What can hang from each mark:
zitop: gatef padevi
salep: padevi
neduz: salep
gatef: lilov lufo zitop
kedu: lilov
lufo: gatef
padevi: namim salep zitop
lilov: gatef kedu neduz

Known rows, with every way that one mark hangs from another:
[zitop [gatef lufo]]: [ 31.9   2.6 -27.4  -3.5 -18.1 -35.4  -7.2  -9.7  17.5 -26.2   6.2  23.8
   4.5  -7.0 -18.4  -1.1 -24.3 -48.2  -3.1  12.2  16.3  25.6 -21.9  35.3
 -14.9  16.5   9.4 -23.1 -10.8]
[neduz [salep [padevi namim [zitop [gatef lufo]]]]]: [ 22.9 -14.2 -38.8  13.0 -29.2  -9.9 -61.5   1.1  13.1   6.7  46.3  36.5
  19.3  -5.2  -7.5 -10.9 -22.7 -84.0   8.5   5.2  22.4  71.0 -21.4  45.4
 -43.0  12.9  -5.4 -33.0  -7.6]
[lufo [gatef lilov]]: [ 27.0 -20.2  -9.7 -20.3   0.1 -23.6  19.6   1.5  20.2   4.1  16.1   2.3
   5.6  -5.2 -13.4  -3.8 -21.6 -15.0  -1.8   1.5  18.6 -31.2 -39.8   3.8
  -8.4  16.8  12.4 -19.6  -3.7]
[lufo [gatef [lilov kedu neduz]]]: [ 58.7  -9.3 -33.8 -35.1  18.7  -9.2  30.5  -5.4   8.1   8.7   0.1  -6.9
  35.2  -9.3  -7.8  -7.0 -20.6  10.3 -21.0   3.7  22.1 -47.0 -61.3  13.2
  -8.1  17.5  14.4 -17.6 -15.9]
[padevi namim salep [zitop [gatef lilov]]]: [ 38.0  -7.9 -31.5  13.7 -37.0  -1.4 -14.0   4.2  -5.7  36.9  25.9  36.7
   4.0  -1.7  -9.0   4.8 -16.3 -66.2  24.2  -0.9  38.7   0.8 -28.1 -24.4
 -70.8  11.8   0.8  -2.1 -19.7]
[gatef [lilov kedu neduz] [zitop padevi]]: [ 47.8 -19.2 -48.3 -26.7   0.7 -24.8  41.3  13.8  23.9   1.8   6.1  21.5
  -3.3 -10.8   1.3  -5.7 -11.5  21.4  -5.8  -3.1  17.3  -8.0 -42.3  39.0
 -14.6  11.2  18.5   2.4 -31.8]
[lufo [gatef [lilov kedu neduz] [zitop padevi]]]: [ 49.0 -21.9 -55.2 -34.3  10.9 -35.3  44.0   7.6  21.2  -3.3  14.5  15.7
  17.9  -6.4  -1.3 -16.1  -5.6   9.7 -21.3  -3.7  11.2 -20.4 -66.7  44.4
 -11.9  18.1  21.6  -4.8 -32.7]
[lilov gatef [neduz [salep [padevi namim zitop]]]]: [ 22.4  -4.4 -31.4  22.6  -0.2  11.8 -67.5   1.0 -12.1  48.0  28.3  11.9
  52.2  -9.2   7.2 -10.8  -8.6 -28.6  26.6  -1.4  31.0  16.6 -11.1  35.8
 -36.3   5.2  -3.3 -26.9 -18.7]
[lilov [gatef zitop] kedu neduz]: [ 36.3   9.6 -33.2  -8.6  25.0 -12.8  15.2  -0.2   0.3   6.5 -13.3   8.3
  35.5 -11.6   6.0  -8.1 -12.2  31.5  -1.1  -2.4  19.3  -4.3 -40.1  49.4
  -7.0  10.4  14.9 -10.3 -36.9]
[kedu lilov]: [  3.6 -20.7 -18.5  -1.6  -1.0  16.7   8.2  -4.8  13.6  -7.0  17.7   7.9
 -13.4 -11.3 -20.6  -3.6 -17.9 -18.4  -8.6   6.7  22.4 -29.5   3.4 -15.8
 -13.3  15.9  10.2  -7.1  -5.4]
[neduz [salep padevi]]: [ 24.0 -27.3  10.5  17.3 -11.3   3.1 -22.0  -9.1  29.1   8.0  21.3   4.0
   0.8 -10.6  -5.3  -1.5 -24.6 -24.3 -11.0  10.9  15.1  10.9 -12.2  32.5
 -11.3  12.1  -1.7 -36.9  14.1]
[lufo [gatef zitop]]: [  9.0 -21.2 -18.2  -7.4  18.2 -34.1  17.0   2.6  13.5 -15.2  30.5  -2.9
   3.8  -4.9  -8.5 -14.1 -14.5 -14.2 -14.7  -4.4   8.5   6.0 -43.0  31.1
  -3.5  12.6  10.9 -15.6 -15.5]
[padevi namim salep [zitop gatef]]: [ 30.9  -6.6 -33.2  31.3 -32.3   3.9 -17.1 -13.0 -18.0  18.0  25.4  19.8
  21.1  -4.2  -9.9   3.7 -12.6 -62.5  13.0   0.0  30.9   4.4 -21.3 -28.0
 -68.1  11.9  -3.2  -4.1 -27.6]
[lilov [gatef lufo [zitop padevi]] neduz]: [ 20.6   6.7 -54.9 -12.6   8.0 -58.2 -23.4   0.0   4.8 -17.6  11.8  37.6
  26.7  -8.7  -0.3 -13.1  -3.1 -22.5   8.1  -4.2  13.0  31.3 -13.9  75.5
 -16.4   8.0  25.1  -7.1 -39.1]
[lilov [gatef zitop] neduz]: [ 18.4   9.5 -26.0   2.7  23.4 -22.7  -8.5   5.7   2.2  12.5  -3.2  13.4
  23.0 -10.8   3.0  -7.2  -7.0  11.7  11.7  -1.9  23.9  -1.4 -21.2  50.6
  -7.4   4.9  15.3 -12.7 -28.8]
[salep [padevi zitop]]: [ -4.4 -36.7 -11.3  10.7  -1.3  -8.8  -1.6  -4.4  16.8   7.9  14.2 -19.3
 -33.2  -8.1  -2.5  -5.5 -21.3 -18.0  -0.5   4.7   9.9  23.6  -8.8  -9.7
 -11.1  13.0 -10.4 -28.8  -8.6]
[salep [padevi namim [zitop [gatef lilov lufo]]]]: [ 19.3 -14.9 -43.9 -20.6 -28.1 -24.5 -34.8  19.3  24.9   7.2  28.1  35.6
  -2.0  -5.3 -10.8  -9.0 -23.5 -79.7  22.3   3.3  29.6  75.0 -16.4  16.2
 -30.7  16.6  -4.3 -26.0  -3.7]
[padevi salep [zitop gatef]]: [ 26.0 -12.4 -23.8  35.7 -18.8  -8.5   2.1 -21.7  -1.0  22.4  14.0  15.4
 -14.3  -3.5  -5.7   1.3 -13.4 -45.4  -2.1   6.8  21.8  -9.0 -34.7 -14.7
 -60.4  12.0  -0.7 -13.5 -29.2]
[zitop padevi]: [ 20.7 -28.6 -18.0  13.0 -29.5 -22.9  23.3 -10.8  13.7 -17.8  15.9  -2.2
  -1.4  -8.8 -13.2   0.8 -16.0 -11.4  -0.2   2.0   8.6 -23.5  -8.2   9.1
 -14.0  14.9   7.2  -0.8 -20.4]
[lilov [gatef lufo] kedu [neduz [salep padevi]]]: [ 49.4  11.9 -28.2  -8.3  12.8  -7.1 -44.6 -17.6   7.6   8.6  -4.3  23.3
  52.6 -13.8   4.1  -9.6 -21.8 -14.4 -17.6  12.0  18.1  40.3 -32.9  78.9
 -12.2  15.9  13.2 -48.1  -6.3]
[padevi [zitop [gatef lufo]]]: [ 12.2 -10.8 -41.8   2.5 -12.5 -33.3  -4.6  -7.0  15.3  -2.0  25.6  24.1
 -19.6  -4.3 -10.8  -9.3 -24.5 -48.1   8.9   6.4  13.2  31.3 -30.7  28.1
 -34.1  12.1   2.8 -17.4 -34.3]
[kedu [lilov [gatef lufo zitop] neduz]]: [  4.0  13.6 -55.9 -24.4  34.1 -20.7 -32.6   3.9   5.1  -1.6   9.4  48.2
  13.0 -13.0  -8.6 -17.7  -5.4 -29.8   2.8  -0.6  27.0  26.6  -1.3  58.8
 -12.4   8.7  28.7 -13.4 -26.1]
[gatef lufo]: [ 18.6  -7.2 -20.7  -9.7  -1.0 -27.6  -8.1  -8.5   6.2 -20.5  15.7  10.3
   2.7 -10.0 -16.4   1.9 -30.9 -36.3  -2.9   2.2  11.6  27.1  -2.3  18.3
  -6.1  11.4  10.9 -13.6  -6.9]

Rows:
[ 20.6  -4.9 -40.6   5.7   2.6 -38.2   0.1   3.5   7.1  -2.7   3.0  19.4
  21.5  -8.9   2.8 -11.4   2.8   6.2  10.0  -3.3  18.0  -9.5 -21.3  58.7
 -15.1   8.0  18.9  -2.4 -39.6] | [lilov [gatef [zitop padevi]] neduz]
[-14.4  -8.1 -20.7  -4.5  14.5  -5.6   6.1   8.8  20.8   3.6  14.8  29.2
 -14.1  -8.7  -7.0 -14.2  -7.5 -14.4   5.9   0.6  21.3  10.2  -9.9  29.1
  -8.7  13.2  18.3  -2.5 -15.9] | [kedu [lilov [gatef zitop]]]
[ 35.1 -20.1 -29.0  -1.3 -28.9 -21.1  -0.9  14.5  -0.3   7.5  36.9  40.9
   8.5  -4.5  -6.2   5.8  -8.4 -56.0  12.6 -11.5  27.4  16.5 -12.1   6.9
 -51.7  10.4  14.1  13.1 -12.8] | [gatef lilov [zitop [padevi namim salep]]]
[  5.7  -2.6 -69.3 -21.8  13.4 -34.3 -20.1  -0.2  11.0 -14.9  17.2  53.4
  10.2 -11.0  -8.0 -20.1   4.5 -35.1  -0.8  -1.0  20.5  26.0  -3.8  65.8
 -17.9  12.5  31.3  -5.9 -36.7] | [kedu [lilov [gatef lufo [zitop padevi]] neduz]]
[  6.4 -28.7 -20.7  15.9 -18.5 -11.8  -3.1  -2.2  35.1  10.5   9.3  -6.1
 -24.9  -7.0  -5.5 -10.7 -15.8 -30.9  -1.4  13.2  17.8  32.4 -26.7   3.4
 -18.9  18.6  -9.9 -36.0 -14.7] | [salep [padevi [zitop gatef]]]
[ 59.0   7.7 -42.7 -38.8  11.9 -14.7   5.3  -0.4   5.3   1.5  -3.5  22.3
  21.1 -12.7  -6.9   1.0 -33.0  -5.0  -4.0   3.9  23.0   8.1 -33.8  26.9
  -9.7  12.1  17.3 -17.3 -17.6] | [gatef [lilov kedu neduz] lufo]
[  8.1 -36.1  -4.9  24.5  -6.9   4.1 -24.1  -6.1  23.2  33.4  39.4   4.3
 -26.6  -6.7   1.9  -8.1 -21.7 -25.7   1.4   4.4  11.0  21.1 -15.8  19.7
 -27.7   7.8  -7.6 -32.9  -6.7] | [neduz [salep [padevi zitop]]]
[ 30.1   3.7 -42.8 -35.0  21.1 -35.5 -15.5  20.3  13.1   4.9  19.1  42.4
  -4.9 -10.6  -4.5  -3.6 -21.4 -24.9   7.9  -5.3  26.7  35.4 -16.7  53.7
  -8.3   1.6  19.5 -10.2 -17.5] | [gatef [lilov neduz] lufo zitop]
[ 31.0 -12.4 -20.8  16.7 -22.0 -11.3   9.7  -7.9  10.1  41.0  19.9  32.1
 -31.4  -2.7  -5.3   2.9 -18.0 -47.3  12.8   7.3  28.6 -15.7 -41.5 -14.3
 -61.5  13.4   3.9 -13.0 -25.1] | [padevi salep [zitop [gatef lilov]]]
[ 17.1  -7.6 -25.4 -32.2   9.5 -42.3  -5.0  22.0  25.5  -4.1  30.6  42.8
 -31.8  -6.6  -6.5  -4.0 -30.3 -32.1   9.4  -4.5  15.0  46.5 -16.0  44.8
  -8.2   5.7  18.5  -9.1  -8.6] | [gatef lilov lufo zitop]
[ 21.8 -25.0 -24.4  27.3 -33.9   9.5 -44.8   0.6  19.3  20.4  39.8  20.0
  19.9  -5.0  -4.6 -11.3 -17.7 -51.7  13.5   5.7  25.7  29.7 -28.5  23.7
 -45.9  12.1 -11.0 -29.5  -9.3] | [neduz [salep [padevi namim [zitop gatef]]]]
[ 39.0 -16.1 -26.0  21.6 -39.4  -5.6  -7.5 -15.1 -20.7 -12.9  24.2  10.1
  41.0  -6.7 -15.2   8.3  -9.7 -55.2  -2.6  -3.8  23.1  -8.4   3.0 -17.6
 -48.5  15.3   5.5   6.3 -15.1] | [zitop [padevi namim salep]]
[ 55.8  -9.7 -34.0 -26.0  26.4  -9.9  13.4   3.7  19.1  22.8  32.8  29.0
  31.7  -6.8   3.7 -14.3 -17.5   9.0 -21.3  -2.7  19.9 -22.1 -78.4  68.6
 -21.2   8.3  19.9 -20.2 -17.5] | [lufo [gatef [lilov kedu [neduz salep]] zitop]]
[ 57.3  -4.6 -27.7 -14.8  15.2   1.1   7.7  11.6  19.7  32.4  24.0  34.5
   5.1 -10.4   8.2  -2.8 -24.6  15.1  -4.1  -2.8  23.5 -13.4 -54.0  65.7
 -22.8   1.4  16.2 -11.9 -19.2] | [gatef [lilov kedu [neduz salep]] zitop]
[ 31.8 -21.0 -29.0  -8.4 -20.3  -6.5  47.3   3.5  31.5  22.9  13.3  16.4
 -26.7  -4.7  -3.2  -2.9 -28.4   0.7   7.7   6.3  20.6 -10.5 -61.9   3.3
 -33.2  17.6  -0.4  -8.8 -33.3] | [padevi [zitop [gatef [lilov kedu]]]]
[ 23.1   4.7 -26.0  13.1  10.9  21.7 -38.3 -12.3   3.8  34.1  18.9  39.3
  34.3 -12.9  -6.4  -9.6  -6.5 -15.5   5.2   8.4  34.4 -55.7  -9.9  43.5
 -26.2   8.5  20.0 -18.9 -14.9] | [kedu [lilov gatef [neduz salep]]]
[ -5.8   2.1 -29.5 -15.5   6.1 -11.3 -17.9 -12.8   8.4  -8.2  11.8  33.8
   4.7 -10.0 -17.1  -7.5 -18.1 -44.3   3.4   6.3  21.1  17.1   3.6  23.4
 -12.3  18.7  21.4 -14.1 -10.0] | [kedu [lilov [gatef lufo]]]
[ 28.7   8.2 -25.8 -19.8   6.3 -26.2   6.3 -15.2   2.9 -16.0  -2.3  12.6
  23.7  -9.1  -6.0  -2.7 -30.7 -13.4  -3.2   3.5   7.6  30.1 -30.0  34.8
  -9.3  20.3  15.0 -17.9 -21.2] | [lilov [gatef lufo] kedu]
[ 61.9  -2.9 -22.5   9.9   6.5  17.5   3.4 -20.3  -0.1  15.6  12.2   7.0
  41.9 -13.1  -0.9  -0.2 -25.1  16.0 -15.1   5.9  21.0 -37.9 -41.2  40.3
 -21.5   7.0   6.9 -18.5 -21.8] | [lilov kedu [neduz salep]]
[ 35.2   2.4 -50.8  14.1 -24.6 -17.8 -31.8 -15.2 -21.0   5.4  30.1  34.0
  24.1  -3.8 -12.4   0.9 -20.3 -90.8   8.9  -1.1  25.8  52.1 -16.4  -3.0
 -67.3  11.7   1.8  -9.6 -27.1] | [padevi namim salep [zitop [gatef lufo]]]
[ 12.4 -21.4 -40.4 -11.9  -9.3 -54.2   8.1   1.2  18.0 -38.8  33.6  29.4
 -16.3  -7.0  -8.3 -11.6 -15.3 -41.7  -3.6  -5.4   0.9  48.4  -9.4  54.5
 -11.1  10.4  17.8  -1.9 -23.8] | [gatef lufo [zitop padevi]]
[ 11.7 -29.0 -16.3  21.1 -16.5  14.8 -43.3   2.5   6.7  31.6  47.8   7.9
  11.9  -7.0   0.0  -7.2 -20.7 -41.6  12.3  -3.0  20.6  34.3  -6.7  11.4
 -34.1   7.9 -11.0 -22.1  -5.4] | [neduz [salep [padevi namim zitop]]]
[ 41.8 -12.3 -42.4  25.8 -21.6  14.4 -58.6  -0.9   9.9  32.0  26.9  19.5
  42.7  -9.2  -1.6 -10.9 -10.0 -40.2  12.3   5.0  35.7  17.5 -29.8  33.3
 -46.2   7.7  -8.8 -32.8 -17.2] | [lilov [neduz [salep [padevi namim [zitop gatef]]]]]
[ 63.9 -11.4 -34.5  10.8 -37.8 -18.5  -8.4  -1.6  31.2  21.4  21.8  50.8
  17.9  -7.9  -7.0  -2.5  -7.9 -22.8  11.1  12.4  33.8 -56.5 -46.9  64.6
 -41.0   9.6  16.0 -13.3 -22.9] | [zitop [gatef [lilov [neduz salep]]] padevi]
[ 16.1  15.5 -50.8 -18.3  21.0  -6.1 -35.3 -10.5  -3.8   1.7   0.6  32.8
  32.8 -14.2 -15.9 -10.6 -10.3 -33.1   2.7   7.0  29.1  -2.0   2.2  33.8
 -12.3  13.4  24.8 -17.4 -18.7] | [kedu [lilov [gatef lufo] neduz]]
[ 24.0 -14.3 -28.6  24.2 -13.3  10.2 -17.9  -9.3 -32.6  23.6  33.4   2.2
  17.0  -5.7  -7.5   5.9 -16.2 -49.9  10.2  -9.8  23.2   4.1  -0.8 -39.4
 -60.4   6.9  -3.8  -0.3 -24.6] | [padevi namim salep zitop]
[ 47.4  -0.9 -41.3  -8.9 -14.4 -20.0  14.8 -13.9  10.4  18.9  15.1  43.6
 -17.6  -2.9  -5.2  -0.9 -30.0 -58.5  -4.9   6.8  18.7  33.4 -54.2   5.2
 -61.0  19.4   9.9 -21.6 -31.1] | [padevi salep [zitop [gatef [lilov kedu] lufo]]]
[ 39.9 -22.0 -30.2  10.8  10.8  18.8 -14.7 -12.7  11.5  37.2  19.5  -5.5
   5.5 -11.8   9.1 -11.1 -22.5   7.1 -15.3   6.9  15.8  10.8 -39.8  29.1
 -27.0   8.5  -4.9 -33.0 -23.1] | [lilov kedu [neduz [salep [padevi zitop]]]]
[ 49.8 -11.7 -32.5  28.5 -54.1 -12.9  -2.8 -17.4  -5.8 -16.2  15.9  22.8
  49.7  -5.9 -17.8   7.9  -4.2 -67.9  -0.1   4.6  27.3 -11.0 -18.2  -2.9
 -57.1  20.5   4.5   3.0 -19.5] | [zitop gatef [padevi namim salep]]
[ 31.6 -25.9 -24.4  -7.2  -6.6 -46.2  28.2  -2.1  16.0  -0.5  35.9  29.6
  -3.1  -0.6  -6.3  -8.6  -3.1 -42.8 -16.1  -5.1  11.5  -8.0 -46.1  21.6
 -38.0  17.1  21.0  -7.6 -14.9] | [lufo [gatef lilov [zitop [padevi salep]]]]
[ 30.0  21.4 -35.2  -8.4  17.2 -32.0 -35.2 -13.5  -9.8   0.2  -5.3  18.6
  37.6 -12.4  -7.1  -2.3 -17.2 -18.2  10.3   4.4  22.3  10.4  -7.6  45.6
  -9.3   9.1  18.0 -21.6 -25.0] | [lilov [gatef lufo] neduz]
[ 37.5  20.8 -50.6 -24.0  33.1 -30.5  -5.7  -0.4  -1.6  -6.2  -2.7  28.8
  33.1 -11.3   3.3 -10.8 -16.9   2.7  -3.8  -3.4  13.3  46.7 -34.4  67.7
  -4.5  10.3  20.4 -17.9 -35.3] | [lilov [gatef lufo zitop] kedu neduz]
[ 33.7   2.9 -39.1  -7.4  -1.4 -47.1  16.0 -17.3  -4.8 -19.0  12.7  42.0
  15.9  -4.7   1.8  -7.7  -9.0 -39.8 -15.9  -2.5   1.5  55.2 -35.7  53.4
 -39.9  19.2  23.5  -8.5 -33.3] | [lilov [gatef lufo [zitop [padevi salep]]] kedu]
[ 61.5   3.0 -67.2 -20.3 -40.6 -34.6 -23.9   7.9   8.1 -10.7  11.7  52.8
  45.6  -8.7 -18.6  -0.8 -11.1 -63.4  21.0   1.5  38.9   6.5 -18.5  44.0
 -36.6  15.2  15.0  -6.1 -22.2] | [zitop [gatef [lilov neduz] lufo] [padevi namim]]
[ 49.5 -16.4 -19.4  12.4 -48.8 -25.3  22.1 -12.4  21.6   6.5   6.3  38.7
  -3.6  -3.4 -13.0   7.6  -8.4 -53.8  -0.2  11.5  26.8 -32.7 -31.2   7.4
 -51.7  20.4  13.4 -11.2 -12.1] | [zitop [gatef lilov] [padevi salep]]
[ 39.9   2.8 -48.3  -3.5 -27.2 -20.1 -29.9   0.8 -10.7  21.8  34.5  54.4
   7.8  -2.4 -10.1   3.5 -22.8 -91.7  22.3  -2.4  33.1  42.4 -21.6  -5.2
 -70.1  11.4   6.5  -8.9 -18.9] | [padevi namim salep [zitop [gatef lilov lufo]]]
[ 66.5   6.0 -54.4  -8.8 -29.4 -41.3 -19.4 -16.7   5.3  -1.3   0.4  55.5
  23.1  -8.0 -13.1   4.2  -6.0 -67.4  -5.9  10.3  30.4  -8.4 -28.8  31.5
 -55.2  16.4  23.0 -18.0 -21.6] | [zitop [gatef [lilov neduz] lufo] [padevi salep]]
[ 15.8  -5.8 -19.0   8.2  10.4  24.6 -51.4  -9.3  16.2  29.1   5.7  25.1
  26.7 -14.9  -4.0 -12.9  -3.3 -23.6  -5.6  15.0  31.3 -21.9  -0.3  41.0
 -15.3  14.0  14.6 -39.1   6.1] | [kedu [lilov gatef [neduz [salep padevi]]]]
[  0.6   3.1 -40.7  -7.5  26.6  -0.5 -14.9   3.7   7.9  11.4   1.7  27.6
   9.8 -13.2  -5.1 -14.3   0.5  -1.4   4.6   0.4  31.3 -14.7  -5.8  34.1
 -12.9  10.5  21.7  -6.3 -23.1] | [kedu [lilov [gatef zitop] neduz]]
[ 30.9 -20.0 -32.7  15.1 -27.0 -16.1  -3.5  -1.9 -15.4 -13.0  35.3  22.2
  21.2  -5.8  -8.2   2.2  -5.0 -56.2   1.2 -12.6  19.2  23.3  -2.3   7.1
 -51.5  11.4   8.4  12.0 -19.6] | [gatef [zitop [padevi namim salep]]]
[ 42.4  -8.8 -29.2 -21.1  16.4 -18.8   4.5  -0.6   5.7  14.6   8.5   2.1
  26.6  -9.1 -12.0  -6.9 -15.0  -4.3  -4.4   3.5  28.1 -52.6 -40.3  10.5
  -8.9  11.9  15.0 -21.1 -10.5] | [lufo [gatef [lilov neduz]]]
[ 30.0 -13.4 -34.3 -16.7  -9.6 -51.3   1.2   3.0  12.8  -9.8  34.7  58.7
 -27.7  -4.3  -5.1  -1.8 -12.3 -69.8  -1.5  -5.8  13.3  38.0 -14.1  35.7
 -43.9  10.6  23.5  -2.2 -14.5] | [gatef lilov lufo [zitop [padevi salep]]]
[ 47.2  -2.4 -21.3 -18.9   6.0 -13.0 -56.7   4.3  23.4  21.2  22.5  36.2
   9.8 -12.9  -3.3  -1.6 -25.5 -43.3  -0.9   9.2  29.4  27.3 -14.2  60.6
 -13.6   6.5  13.1 -44.7  15.3] | [gatef [lilov [neduz [salep padevi]]] lufo]
